Known rows, with every step that occurs:
firer/guzet/tira/rogolo: [-4.30  0.01 -0.63  1.41  2.09 -3.31 -1.37  0.65  0.39 -1.15 -2.02  0.19
  0.16  1.86  0.48 -0.24  0.00 -0.20  0.72 -0.32  0.05 -0.32 -1.29  1.27]
rogolo/tira: [ 3.05 -1.39 -0.19 -0.35 -0.66  0.96 -0.60  1.16 -0.66 -0.50 -0.88  2.31
 -0.68  1.47  3.37  0.28  0.94  0.83  2.24  0.87  1.52  0.80  1.15  1.09]
ditos/tira/pugez: [ 1.41 -0.66 -0.47 -2.09 -0.38  1.54  0.95  0.41 -0.59 -2.57  0.02 -0.94
 -1.50 -3.16  4.75  0.21  2.49  0.47 -3.73  0.35 -0.51  0.86  0.74 -0.38]
veku/tira/pugez/firer: [ 0.16 -0.73 -0.43 -0.87 -1.46  1.68  0.64  0.37 -0.56 -4.06  0.28 -2.31
 -0.07  0.89  2.25 -0.23  2.39 -0.31  0.10  1.08 -0.78  1.11 -1.37 -1.00]
pugez/firer/ditos: [-1.13 -0.63  1.45  0.68 -0.65  3.16  0.13 -0.36  2.92 -4.16  0.30  3.54
 -0.83 -2.81  3.13 -0.59  1.14  0.06  1.57  0.54 -0.29  0.61  2.51 -2.08]
ledoz/tira/ditos: [ 3.05 -2.51 -0.45 -0.78  1.84  0.82 -0.66  1.22  1.85 -1.98 -3.14  0.59
 -1.66 -2.96  4.01  0.08  1.09 -0.04  2.59  1.23  1.07 -0.16 -0.05 -1.22]
ledoz/tira: [ 1.33 -3.32 -0.77 -0.23  1.14  1.03 -0.04  1.37  0.43 -0.27 -1.57  1.27
 -1.15 -2.50  4.00  0.00  0.66 -0.14  1.59  0.41 -0.28  0.91  0.48 -1.06]
firer/rogolo/tira: [ 0.13 -0.24 -1.78  0.94 -0.26  1.33 -0.79  0.66  2.00 -1.06 -0.03  1.12
  0.52  3.58  4.75  0.42  0.58  0.81  3.22  0.09  0.76  0.51 -0.57  1.14]
firer/guzet: [-0.59 -1.37 -0.86  0.51  0.86 -2.76 -1.17  0.03 -0.12  0.16 -1.49  0.32
 -0.24  0.41  0.61  0.32  0.20 -0.23  0.18 -0.95 -0.41  0.29 -3.13  0.41]
tira/pugez/firer/rogolo: [-0.80  0.25 -1.48  0.59 -0.62  3.18  0.77 -0.05  3.75 -4.66  0.32 -0.71
 -0.55  0.38  3.99 -0.04  2.42  0.64 -1.46  0.97 -0.43 -0.21 -0.79 -1.55]
guzet/firer/rogolo: [ 0.12  0.97 -0.17  1.19  0.23  0.96 -1.21  0.29  1.91 -1.09  0.18 -0.14
  0.21  1.97  3.01 -0.08  1.30  1.31  1.19  0.28 -0.31 -0.52 -2.39 -1.02]
dapi/tira: [-0.32 -0.60 -0.17  0.59  0.81 -1.09 -0.33  0.68 -0.12 -0.41  0.83  1.35
  0.03 -0.05  0.70  0.43 -0.15 -0.22  2.31 -0.83  1.48  0.36 -1.31  0.72]
rogolo/tira/pugez: [ 4.56 -0.95 -1.20 -0.43 -1.32  1.27  0.27  0.84 -0.17 -2.28 -1.28  1.23
 -0.73  1.93  3.86  0.45  1.86  0.99  0.35  1.50  1.41  0.85  1.05  0.84]
pugez/firer/guzet/tira/veku: [-4.28 -1.49 -0.97  1.19  1.42  0.84 -0.04  0.24  0.54 -2.78 -0.55  1.80
 -1.18 -0.03  1.84 -0.80  1.24  0.03 -0.56  0.26 -1.62 -0.64 -1.54 -0.09]
guzet/firer: [ 1.78  0.19  1.15  0.19  0.02  0.34 -0.96  0.64  0.07 -0.65 -0.42  0.60
 -0.70 -0.04  1.64 -0.17  1.51  1.31  0.15  0.83  0.05 -0.38 -1.32 -1.21]
firer/ditos/tira/veku: [-0.48  0.10  0.03 -0.46 -0.24  0.94  0.94 -0.53 -0.35 -3.09 -0.18  1.77
  0.61 -2.50  4.84 -0.30  1.15 -0.13 -0.45 -0.12 -1.97  1.60  2.32  0.19]
guzet/tira/dapi: [-5.18 -0.41 -1.07  0.72  2.25 -0.67 -0.10  0.57  0.06 -1.98 -1.64  1.97
  0.04  0.18  1.75 -0.38 -0.13  0.30  1.90  0.81 -0.76 -1.47  0.87  1.26]
rogolo/tira/pugez/firer: [ 3.76 -1.42 -0.80 -0.53 -1.46  3.41  0.49  0.96  0.48 -3.61 -0.77  1.75
 -1.59  0.85  4.51 -0.01  2.70  1.03 -0.02  1.82  1.21  0.37  1.68 -0.17]
guzet/firer/ditos/tira: [ 2.39  0.16  1.75 -0.30 -0.57  1.68 -0.40 -0.23 -0.13 -2.55 -0.17  2.70
 -0.83 -2.84  3.93 -0.43  1.76  0.81  0.14  0.30 -0.56  0.91  1.92 -1.62]
ledoz/tira/guzet/firer: [ 3.91 -2.35 -1.46  0.19  1.21  1.00  0.00  1.38 -0.51 -0.17 -2.16  0.08
 -0.43 -1.91  5.18 -0.02  1.63  0.16 -0.82  1.80 -1.36 -1.03  1.50 -1.56]
tira/guzet/firer: [ 2.77  0.70 -0.64  0.52  0.21 -0.47 -0.46  0.56 -0.33 -0.37 -1.06 -1.10
  0.64  0.23  2.99  0.21  1.54  0.82 -2.58  2.09 -1.13 -2.10  0.66 -0.75]
dapi/tira/guzet: [ 0.91  0.01 -1.40  0.85  0.98 -1.72  0.01  0.65 -0.56 -0.32  0.29  0.03
  1.02  0.27  1.75  0.69  0.08 -0.40  0.06  0.31  0.49 -1.10  0.14  0.93]
firer/rogolo: [-2.55  0.62 -1.22  1.32  0.37  0.26 -0.70  0.11  3.12 -1.07  0.44 -0.44
  0.97  2.04  3.20  0.35  0.07  0.41  1.80 -0.31 -0.21  0.17 -1.93  0.09]

Rows:
[-1.02 -1.18  1.53 -0.62 -0.52  4.22  0.43 -0.23  1.83 -4.39  0.83  3.40
 -1.63 -4.90  4.86 -0.70  1.86 -0.02  0.17  0.27 -0.67  0.93  3.42 -2.07]
pugez/firer/ditos/tira
[ 2.54  0.65 -0.61  1.57  0.41 -1.02 -0.18  0.09 -0.45 -1.50  0.09  1.57
  1.16  0.06  2.19  0.32  0.49 -0.16  0.81  0.52  0.29 -0.99  1.25 -0.07]
dapi/tira/guzet/firer/ditos
[ 1.42  0.23  0.15  0.05  1.58 -1.39 -0.97  0.59  1.29 -2.28 -0.80  0.75
 -0.54 -0.43  0.67  0.50  0.25 -0.11  3.08 -0.01  2.80 -0.77 -1.73  0.57]
dapi/tira/ditos
[-1.76  0.99  0.07  0.30  1.37 -1.45 -0.79  1.54  0.53 -1.04  0.11 -1.48
  1.17  1.49  1.04  0.12  0.48 -0.25  2.20 -0.34  1.83 -0.26 -0.50  1.07]
dapi/tira/rogolo
[ 0.68 -0.13 -1.04 -0.38 -0.53 -1.43 -0.08  0.62 -2.15 -0.85 -0.40 -3.05
  1.92  1.84  2.19  0.32  0.87 -0.70  0.17  1.32 -1.41  0.16 -0.52  0.44]
veku/tira/guzet
[ 0.49 -0.61 -0.76  0.41  0.06  1.45  0.74  0.42  1.07 -3.49  0.91  0.86
 -0.86 -0.54  1.86  0.15  1.60 -0.02  0.01  0.07  1.17 -0.02 -0.73 -0.51]
dapi/tira/pugez/firer
[ 1.16  0.26 -2.74  1.15 -0.13  0.93 -0.52  0.66  1.65 -0.89 -0.47  0.09
  1.29  3.77  5.51  0.63  0.79  0.59  1.52  1.03 -0.03 -0.67  0.64  1.28]
firer/rogolo/tira/guzet
[ 2.35  0.25 -0.94  0.94  0.86 -1.11 -0.32  0.72 -0.91 -0.40  0.23  0.15
  0.66  0.53  1.88  0.42  0.82  0.13 -0.15  0.64  0.44 -1.59 -0.27  0.26]
dapi/tira/guzet/firer
[ 0.25 -2.62 -2.10 -0.12  1.53  0.86  0.79  1.44 -0.75 -0.44 -1.80 -0.36
  0.13 -0.75  4.58 -0.27  1.22 -0.09  0.42  0.66 -2.01  0.63 -0.81 -0.11]
ledoz/tira/veku
[-2.37  0.00  0.14  1.80 -0.17  1.87  0.93 -0.45  2.75 -5.74 -0.21  3.96
 -1.25 -1.19  2.43 -0.51  0.90  0.39 -0.05  1.53  0.02  0.43  2.77 -0.89]
guzet/tira/pugez/firer/ditos
[ 1.35  0.08  0.07 -0.34 -0.42  0.56  0.58 -0.58  0.33 -2.80 -0.42  2.04
  0.46 -3.72  5.22  0.10  0.93 -0.37 -1.19  0.52 -1.34  0.73  4.54 -0.48]
firer/ditos/tira/guzet
[ 1.63  0.74 -1.51  0.97 -0.06  1.73 -0.72  0.77  0.35 -1.21 -0.42  0.03
  0.61  4.35  4.61 -0.24  2.01  1.60  1.38  0.82 -0.56 -0.43 -1.99  0.42]
guzet/firer/rogolo/tira/veku
[ 0.09 -0.43 -0.62  0.16  0.12  4.27 -0.82  0.68  3.86 -4.12 -0.32  1.42
 -1.36  0.66  5.11 -0.26  2.06  0.80  2.78  1.12  1.15 -0.88  0.00 -0.77]
pugez/firer/rogolo/tira/ditos
[ 1.07  0.71 -1.36  0.32 -0.50 -0.45 -0.57  0.47 -1.35 -1.14 -0.06 -3.40
  2.09  3.28  3.09  0.13  1.46 -0.11  0.58  1.31 -1.75 -0.44 -1.57 -0.10]
veku/tira/guzet/firer/rogolo
[ 1.33  0.28 -1.25 -0.95  0.51  1.47 -0.03  0.58 -0.71 -0.98  0.17 -1.48
 -0.18 -1.85  6.30  0.14  2.37  0.62 -3.62  0.80 -1.79 -1.18  1.22 -0.48]
ditos/tira/guzet/firer/rogolo
[-1.02 -0.93 -0.79  0.49 -0.27  4.50 -0.40  0.76  2.92 -2.94  0.76  1.78
 -0.99  0.98  5.13 -0.31  1.77  0.71  2.22  0.58  0.32 -0.10  0.32 -0.72]
pugez/firer/rogolo/tira
[ 1.85  0.53  0.83 -0.09 -0.37  1.52  0.15 -0.17 -0.88 -2.68 -0.32  1.62
 -0.10 -1.65  4.34 -0.60  2.15  0.86 -0.71  0.50 -1.65  0.63  1.12 -1.01]
guzet/firer/ditos/tira/veku
[ 0.53 -1.68 -0.74 -1.93 -0.04  2.57  0.77  0.18 -0.34 -3.56 -0.07 -0.46
 -2.37 -3.77  4.98 -0.18  3.17  0.18 -4.20 -0.03 -1.01  0.44  0.20 -1.09]
ditos/tira/pugez/firer/guzet
[-3.29 -0.37 -0.44  0.78  0.23  3.69 -0.31  0.29  3.78 -2.97  1.11  0.65
 -0.62 -0.16  3.89 -0.35  1.41  0.48  1.05  0.27 -0.49 -0.45 -0.80 -1.51]
pugez/firer/rogolo
[-1.64 -0.67 -0.63  1.28  2.15 -3.23 -1.52 -0.14  1.07 -2.23 -2.69  1.87
 -1.24  0.31  0.20  0.10 -0.20 -0.07  1.44  0.04  0.83 -0.62 -2.34  0.93]
firer/guzet/tira/ditos
[-1.50 -0.80  0.70 -0.54 -0.32  4.17  1.01 -0.19  1.01 -4.54  0.67  2.34
 -0.87 -3.67  5.21 -0.89  2.25  0.03 -0.74  0.49 -1.81  0.71  2.70 -1.45]
pugez/firer/ditos/tira/veku
[ 1.00 -0.27 -0.44  0.99 -0.39  1.58  0.98 -0.22  1.63 -4.65  0.80  2.25
 -0.44 -1.03  2.18  0.02  1.35 -0.28  0.92 -0.07  1.10  0.60  0.69 -0.77]
dapi/tira/pugez/firer/ditos
[ 1.58  1.38 -1.63  1.26  0.37 -0.02 -0.58  0.29  1.13 -0.80 -0.56 -1.55
  1.41  1.77  4.05  0.29  1.42  0.84 -1.70  1.65 -1.36 -2.20 -0.15 -0.61]
tira/guzet/firer/rogolo
[-2.89 -1.25 -0.83  1.64  1.62 -3.09 -1.00 -0.05 -0.07 -0.72 -1.49  2.43
 -0.72  0.67  0.13  0.01 -0.51 -0.20  0.71 -0.59 -0.29  0.14 -1.89  1.06]
firer/guzet/tira
[-2.15  0.88  0.47 -1.03 -0.09 -1.21 -0.91  1.54 -1.02 -1.56 -0.60 -4.57
  1.95  3.02  1.51 -0.28  1.29 -0.48  2.40  0.58 -0.08  1.05 -1.18  0.56]
veku/tira/rogolo
[ 5.56 -0.48 -0.98 -0.03 -0.65  0.86 -0.58  1.25 -1.63 -0.44 -1.49  1.00
 -0.04  2.00  4.51  0.28  1.86  1.14 -0.24  2.34  0.45 -1.10  2.18  0.59]
rogolo/tira/guzet/firer
[-1.27  0.00 -1.59  0.76  1.22 -1.30  0.53  0.75 -1.27 -0.63  0.56 -0.31
  1.25  1.85  1.20  0.16  0.41 -0.15  0.98 -0.51 -0.20  0.03 -2.58  1.71]
dapi/tira/veku
[ 4.81 -0.56  0.02 -0.92  0.00  0.68 -1.24  1.08  0.84 -2.35 -2.53  1.70
 -1.29  0.90  3.40  0.35  1.33  0.96  3.15  1.77  2.84 -0.34  0.67  0.95]
rogolo/tira/ditos
[-3.79 -0.81 -1.94  1.77  1.88 -3.27 -0.35  0.02 -1.00 -0.90 -1.59  1.02
  0.27  2.13  0.62 -0.19 -0.07 -0.14 -0.30 -0.34 -1.62 -0.10 -2.90  1.83]
firer/guzet/tira/veku
